Known rows, with every way that one mark hangs from another
{Z406 Z893}: [-3.01  1.15  0.21 -0.08 -2.18 -3.26 -1.60  1.43  2.29  0.96  3.42 -0.62
  0.85 -3.79 -3.35 -3.72 -1.03  3.01  2.66  1.04 -3.33  2.69]
{Z518 {Z33 Z366}}: [-0.95 -1.45  1.02  5.43  3.06 -2.92 -3.35  1.19 -3.34  1.39 -3.80 -3.06
 -0.87  1.09 -0.39  3.40 -2.53  0.90  3.76  0.47 -2.12  1.84]
{Z554 Z677 {Z884 {Z366 Z482}}}: [ 6.37  2.63 -2.06 -0.99 -4.29  3.67 -3.82 -5.53 -1.78 -3.66  4.24 -0.57
 -6.26 -2.49 -4.13  4.75 -1.27  5.05 -0.85  2.41 -1.15  2.70]
{Z366 Z134 {Z406 Z893} Z482 Z884}: [ 2.33  0.58 -2.52 -8.17 -2.39  1.31  4.91 -0.33  5.06 -0.76  3.17  4.55
  0.27 -0.47  0.56 -7.78  0.66 -0.59 -0.49 -0.91  0.97  0.71]
{Z554 Z677}: [-2.75  4.96  0.54  1.48 -0.89 -1.90 -2.00  0.56  0.85  0.74  1.77 -3.50
 -1.40 -3.06 -2.68  2.31 -0.92  4.45  1.46  4.60 -0.31  3.83]
{Z33 Z518}: [-3.07  0.71  1.37  3.02  2.06 -0.32 -1.54  4.72 -3.63  1.82  0.33 -1.87
  1.86 -2.47 -2.31  1.89  1.84  1.30 -0.19  1.31 -2.70  1.97]
{Z518 Z917}: [-4.78  2.07 -0.21  4.08  0.24 -3.70 -2.68  1.60 -1.61  4.74  2.97 -2.85
  1.13 -1.72 -0.67  2.66  0.67 -0.29  1.95  1.88  1.39  0.08]
{Z33 {Z366 Z482} {Z518 Z917}}: [-0.87 -1.40 -1.92  3.33  2.59  0.60 -1.77  1.35 -5.47  3.45  1.88 -5.16
  2.52  2.90  4.28  6.75  1.02 -3.66 -1.65 -1.25 -0.58 -0.72]
{Z33 {Z366 Z482 Z884} Z518}: [ 5.44  1.26 -1.45  0.37  3.09  4.24  1.77  2.48 -3.97  2.11  0.28 -2.23
  1.56  3.16  3.76  2.76  1.93 -2.15 -3.25 -1.63 -3.46  0.59]
{Z482 Z366}: [-1.46  1.23  5.50  1.54  1.19 -1.18 -1.95  2.08 -0.85 -0.76 -2.01 -0.68
 -1.78 -4.24 -0.21  1.53  0.09  0.12  1.47  3.16 -1.68  1.66]
{Z554 Z677 {Z884 Z366}}: [ 2.20  3.38 -1.05  1.49 -4.13  1.57 -4.60 -3.40 -0.87 -3.16  2.69 -1.39
 -3.58 -3.39 -5.57  5.02 -1.94  5.27 -1.06  2.62 -1.67  2.11]
{Z518 {Z33 {Z366 Z134 Z482}} Z917}: [-0.01 -5.99 -0.90  1.14  4.09 -2.21 -1.49 -2.40 -3.52  4.35 -1.41 -3.71
 -1.13  4.26  5.19  4.46 -0.70 -4.43  4.03 -0.86  2.75 -0.32]
{Z366 Z134 Z406}: [-4.69 -0.42  1.75 -0.79 -1.07 -1.87  1.66  1.82  1.61 -1.07 -0.44  1.72
  0.71 -1.34 -0.83 -3.67  1.12  1.64  0.75  1.79  2.23  0.09]
{Z554 Z884}: [-1.01  1.15 -0.05  2.03 -1.43 -0.73 -4.02  0.30 -3.87  0.51  1.54 -2.19
 -2.29 -2.47 -3.25  2.08 -0.08  4.33  1.56  2.93 -1.64  2.41]
{Z578 {Z884 {Z366 {Z406 Z893} Z482}}}: [ 3.00 -0.18 -0.37 -5.22 -5.15  2.77  0.08 -4.84  6.38 -5.75  2.82  3.78
 -1.75 -2.48 -5.53 -6.34 -0.89  3.88 -2.17 -3.20 -2.60 -0.74]
{Z366 Z406 Z482 Z884}: [ 3.78  5.30 -2.00 -2.54 -1.20  2.48  2.63  1.49  0.74 -0.68  1.92  4.15
 -1.97 -0.34 -0.74 -2.95  1.13  1.30 -1.65  0.90  1.72  1.16]
{Z33 Z366}: [-1.21  0.50  1.48  4.65  0.30 -1.96 -1.38  1.45 -1.41  1.10 -0.14 -4.27
  1.10  1.19  1.48  1.39 -0.68  1.46  0.87  0.75 -3.03  0.34]
{Z482 {Z366 Z134 Z884}}: [ 1.79  0.37  5.26 -2.79  3.51  1.13  3.09  1.44  0.95  1.24 -3.13  0.59
 -0.30 -1.80  3.81 -0.74  1.82 -3.25  0.04  1.85 -0.23  0.11]
{Z518 {Z33 Z366} Z917}: [-3.99 -1.31 -0.97  6.31  3.38 -4.41 -4.33  0.55 -3.67  4.28 -2.39 -4.31
  0.93  1.98  1.29  6.27 -2.24 -2.38  3.43 -0.03  0.94 -0.12]
{Z578 {Z884 Z366}}: [ 1.70  0.39  3.58  1.39 -1.09  1.48 -1.72 -3.25  2.25 -1.02  0.34 -0.47
 -1.61 -1.95 -4.69 -1.37  1.13  4.06 -0.90 -1.16 -3.46 -1.50]
{Z518 {Z33 {Z366 Z406 Z482}} Z917}: [-1.59 -0.97 -3.46  2.78  1.12 -2.08 -2.56 -0.26 -3.09  0.31 -1.71 -0.46
 -0.76  2.71  1.36  4.65 -2.63 -2.52  1.41 -0.43  4.21 -0.27]
{Z578 Z884}: [-2.24  0.90  3.09  0.32  0.72 -0.12 -1.47 -1.11  1.26  1.65 -0.63 -3.23
 -1.10 -1.64 -2.87 -1.29  1.02  4.45  1.05  1.09 -2.25  0.71]

Rows
[ 3.90  0.71 -3.49  2.03  4.35  0.10 -0.96 -0.96 -3.92  5.04 -0.77 -2.14
 -0.92  4.20  3.51  5.51 -0.99 -4.49  1.53 -1.27  1.61 -0.13]
{Z518 {Z33 {Z366 Z482 Z884}} Z917}
[-0.43  1.71  3.95 -3.84  1.43  1.31  4.06  2.42  2.54 -2.10 -4.07  3.84
  0.62 -1.91  2.76 -2.40  1.22 -3.12 -1.86  1.83  2.32 -0.84]
{Z482 {Z366 Z134 Z406 Z884}}
[-0.35  1.64  2.42  0.37 -2.81  1.75 -0.75 -2.24  3.85 -4.37 -0.93  2.36
 -0.69 -2.15 -5.70 -2.90  0.31  4.14 -2.73 -1.22 -1.32 -2.13]
{Z578 {Z884 {Z366 Z406}}}
[-0.21  1.70 -2.38  4.68  4.54 -2.12 -1.68  1.08 -3.25  5.75 -2.60 -2.73
  1.79  3.28  2.26  5.85 -1.55 -4.20  1.62 -0.49  1.21 -0.71]
{Z518 {Z33 {Z366 Z884}} Z917}
[-0.27 -1.28  0.56 -3.30 -1.44  0.37  2.33 -0.20  0.91 -1.43  1.36  2.28
 -1.97 -0.43  0.72 -3.88  1.76  1.32  0.80  1.51  2.58  0.97]
{Z366 Z134 Z406 Z482}
[ 2.13 -3.16  1.68  0.64 -2.37  1.20 -1.95 -3.05 -1.66 -1.36  1.39  0.31
 -2.35 -1.92 -2.31  0.45  0.97  2.16  0.54  0.32 -1.65 -0.65]
{Z554 {Z884 {Z366 Z134}}}
[-5.96 -0.04 -2.16  5.35  1.40 -4.13 -3.09  1.54 -2.35  1.08 -3.53 -1.37
  2.05  1.60 -0.15  4.84 -3.24 -2.28  1.50  0.09  3.41 -0.90]
{Z518 {Z33 {Z366 Z406}} Z917}
[ 2.48 -2.96 -0.56 -5.36 -5.30  0.84  2.15 -3.04  5.22 -5.15  4.17  5.55
 -0.84 -2.12 -2.26 -7.07 -0.10  0.83 -0.48 -2.33 -0.47 -0.85]
{Z884 {Z366 Z134 {Z406 Z893} Z482}}
[ 3.99  0.65  1.26 -2.21 -3.43  4.02  0.12 -4.11  3.38 -4.81  0.86  3.22
 -3.51 -1.29 -4.38 -3.12  0.90  3.88 -2.69 -1.90 -0.65 -1.60]
{Z578 {Z884 {Z366 Z406 Z482}}}
[-4.36 -4.95  0.35  3.75  4.39 -4.22 -2.10 -0.56 -2.67  5.05 -3.21 -4.55
  1.64  3.32  3.67  4.83 -1.16 -4.08  3.92 -0.29  2.21 -1.10]
{Z518 {Z33 {Z366 Z134}} Z917}
[ 0.28  5.72  2.76 -1.25  0.67  1.38  1.77  3.69  1.41 -2.90 -3.44  3.90
 -0.15 -3.00  0.00 -0.78  0.00 -1.50 -2.56  2.19  1.34  0.25]
{Z482 {Z366 Z406 Z884}}
[-0.89  2.43  0.19 -2.61  0.30  0.61  4.23  2.19  2.37  0.52 -0.53  3.21
  1.39  0.06  0.25 -4.38  1.87 -0.28 -0.95  1.36  2.60 -0.60]
{Z366 Z134 Z406 Z884}
[ 7.05 -0.36 -0.72  0.47 -3.54  3.15 -3.69 -3.84 -3.35 -2.51  3.98  1.34
 -5.68 -2.10 -3.79  1.91  0.36  3.71 -0.19 -0.09 -2.49  1.12]
{Z554 {Z884 {Z366 Z482}}}
[-0.86 -3.72 -0.31 -1.34  1.09  2.29  2.56  1.78 -2.14 -2.18 -1.59 -0.69
  2.39  3.18  4.41  0.31  1.42 -1.89 -3.01 -1.29 -0.13 -0.63]
{Z33 {Z366 Z134 Z406 Z482} Z518}
[ 3.20  0.57 -1.81 -2.72 -6.22  0.76 -0.28 -1.88  4.27 -5.67  5.13  5.89
 -1.66 -3.66 -4.84 -5.37 -1.36  2.57 -0.93 -2.17 -1.71  0.49]
{Z884 {Z366 {Z406 Z893} Z482}}
[ 6.27 -1.30  0.24 -2.42  2.22  2.57  3.87 -1.03 -0.30  2.73  0.51 -2.07
 -0.57  4.74  6.35 -1.29  1.74 -2.05 -0.31 -1.07 -1.20 -0.37]
{Z33 {Z366 Z134 Z482 Z884}}
[ 3.24  1.41 -0.67 -5.16 -0.13  2.63  4.66  0.37  1.65 -0.03  1.23  3.99
 -1.45  0.88  1.79 -4.44  2.56 -0.61 -1.01  0.59  2.70  0.06]
{Z366 Z134 Z406 Z482 Z884}
[ 5.43  0.02  0.39 -4.09  1.81  2.28  3.71 -0.38  0.08  3.44  2.27  0.87
 -2.33  1.13  2.88 -2.95  3.18 -0.57  1.03  0.58  0.46  0.83]
{Z366 Z134 Z482 Z884}
[-3.60 -3.69  0.91  1.71  1.94 -2.58  0.02  1.05 -0.64 -1.32 -5.54 -0.29
  0.82  2.22  1.03  0.06 -1.91 -0.48  2.24  0.08  1.60  0.09]
{Z518 {Z33 {Z366 Z134 Z406}}}
[-0.62  3.93 -2.94 -1.33 -2.69 -0.73  2.34  2.09  4.10 -1.79  0.26  0.99
  4.31  1.11  0.26 -4.02 -2.53 -0.06 -2.38 -1.45 -2.19 -0.30]
{Z33 {Z366 {Z406 Z893} Z884}}
[-7.70 -2.73 -1.10  2.29  1.75 -1.10  1.15  3.11 -2.19  1.25 -1.84 -3.04
  6.89  3.16  4.39  3.77  0.87 -5.25 -3.36 -1.01  2.51 -3.26]
{Z33 {Z366 Z134 Z406} {Z518 Z917}}
[-6.81 -0.82 -3.86  2.38 -0.69 -5.26 -3.09  0.54  0.86  0.06 -1.35 -0.52
  3.71  0.32 -1.25  1.76 -4.83 -2.32  1.94 -1.44  1.69 -0.10]
{Z518 {Z33 {Z366 {Z406 Z893}}} Z917}
[-1.50 -5.10 -0.70  0.75  3.39  0.61  0.52  0.39 -4.53  3.89  1.04 -5.40
  3.45  4.16  6.89  5.05  2.20 -5.26 -1.21 -1.66  0.57 -1.75]
{Z33 {Z366 Z134 Z482} {Z518 Z917}}
[-3.71  3.71 -3.75  3.17  2.03  0.92  1.41  4.72 -2.53  2.18 -1.43 -1.52
  6.78  3.21  2.79  4.66  0.57 -5.21 -5.68 -1.51  1.39 -3.18]
{Z33 {Z366 Z406 Z884} {Z518 Z917}}
[-1.29  5.25 -2.49 -2.98 -3.11 -0.72  2.08  2.57  4.58 -0.93  2.17  3.82
  2.49 -2.74 -3.31 -5.85 -0.90  1.29 -1.00  0.00 -0.62  1.23]
{Z366 {Z406 Z893} Z884}
[ 3.57 -2.01  1.04 -2.30 -3.22  2.11  1.88 -2.21  2.06 -3.90  2.16  5.08
 -2.43 -0.90 -1.06 -3.98  1.74  0.88 -0.93 -1.20  1.50 -1.39]
{Z884 {Z366 Z134 Z406 Z482}}
[ 2.62 -6.08  0.97  0.09  3.68 -0.75 -0.50 -1.67 -2.90  1.46 -2.80 -2.26
 -2.88  3.30  3.54  1.50 -0.61 -1.07  4.08 -0.58 -0.33  1.62]
{Z518 {Z33 {Z366 Z134 Z482}}}
[-0.15 -0.89 -0.69 -0.26  3.34 -0.28  2.58  1.52  0.24  0.13 -5.76  1.58
  1.35  3.71  2.25 -0.43 -1.36 -2.32  0.34 -0.66  1.97 -0.70]
{Z518 {Z33 {Z366 Z134 Z406 Z884}}}
[ 1.12 -3.44  4.73 -1.20 -0.06  1.89  0.53 -4.22  3.55 -0.25 -0.65 -0.83
 -1.01 -0.90 -1.94 -2.91  2.28  2.24 -0.06 -1.62 -2.29 -2.44]
{Z578 {Z884 {Z366 Z134}}}
[-1.41 -2.04  0.59 -2.61 -4.99 -1.17  1.47 -1.05  6.07 -4.41  2.41  4.82
  1.91 -3.09 -3.59 -6.77 -0.62  1.24 -0.57 -1.94 -0.96 -1.45]
{Z884 {Z366 Z134 {Z406 Z893}}}
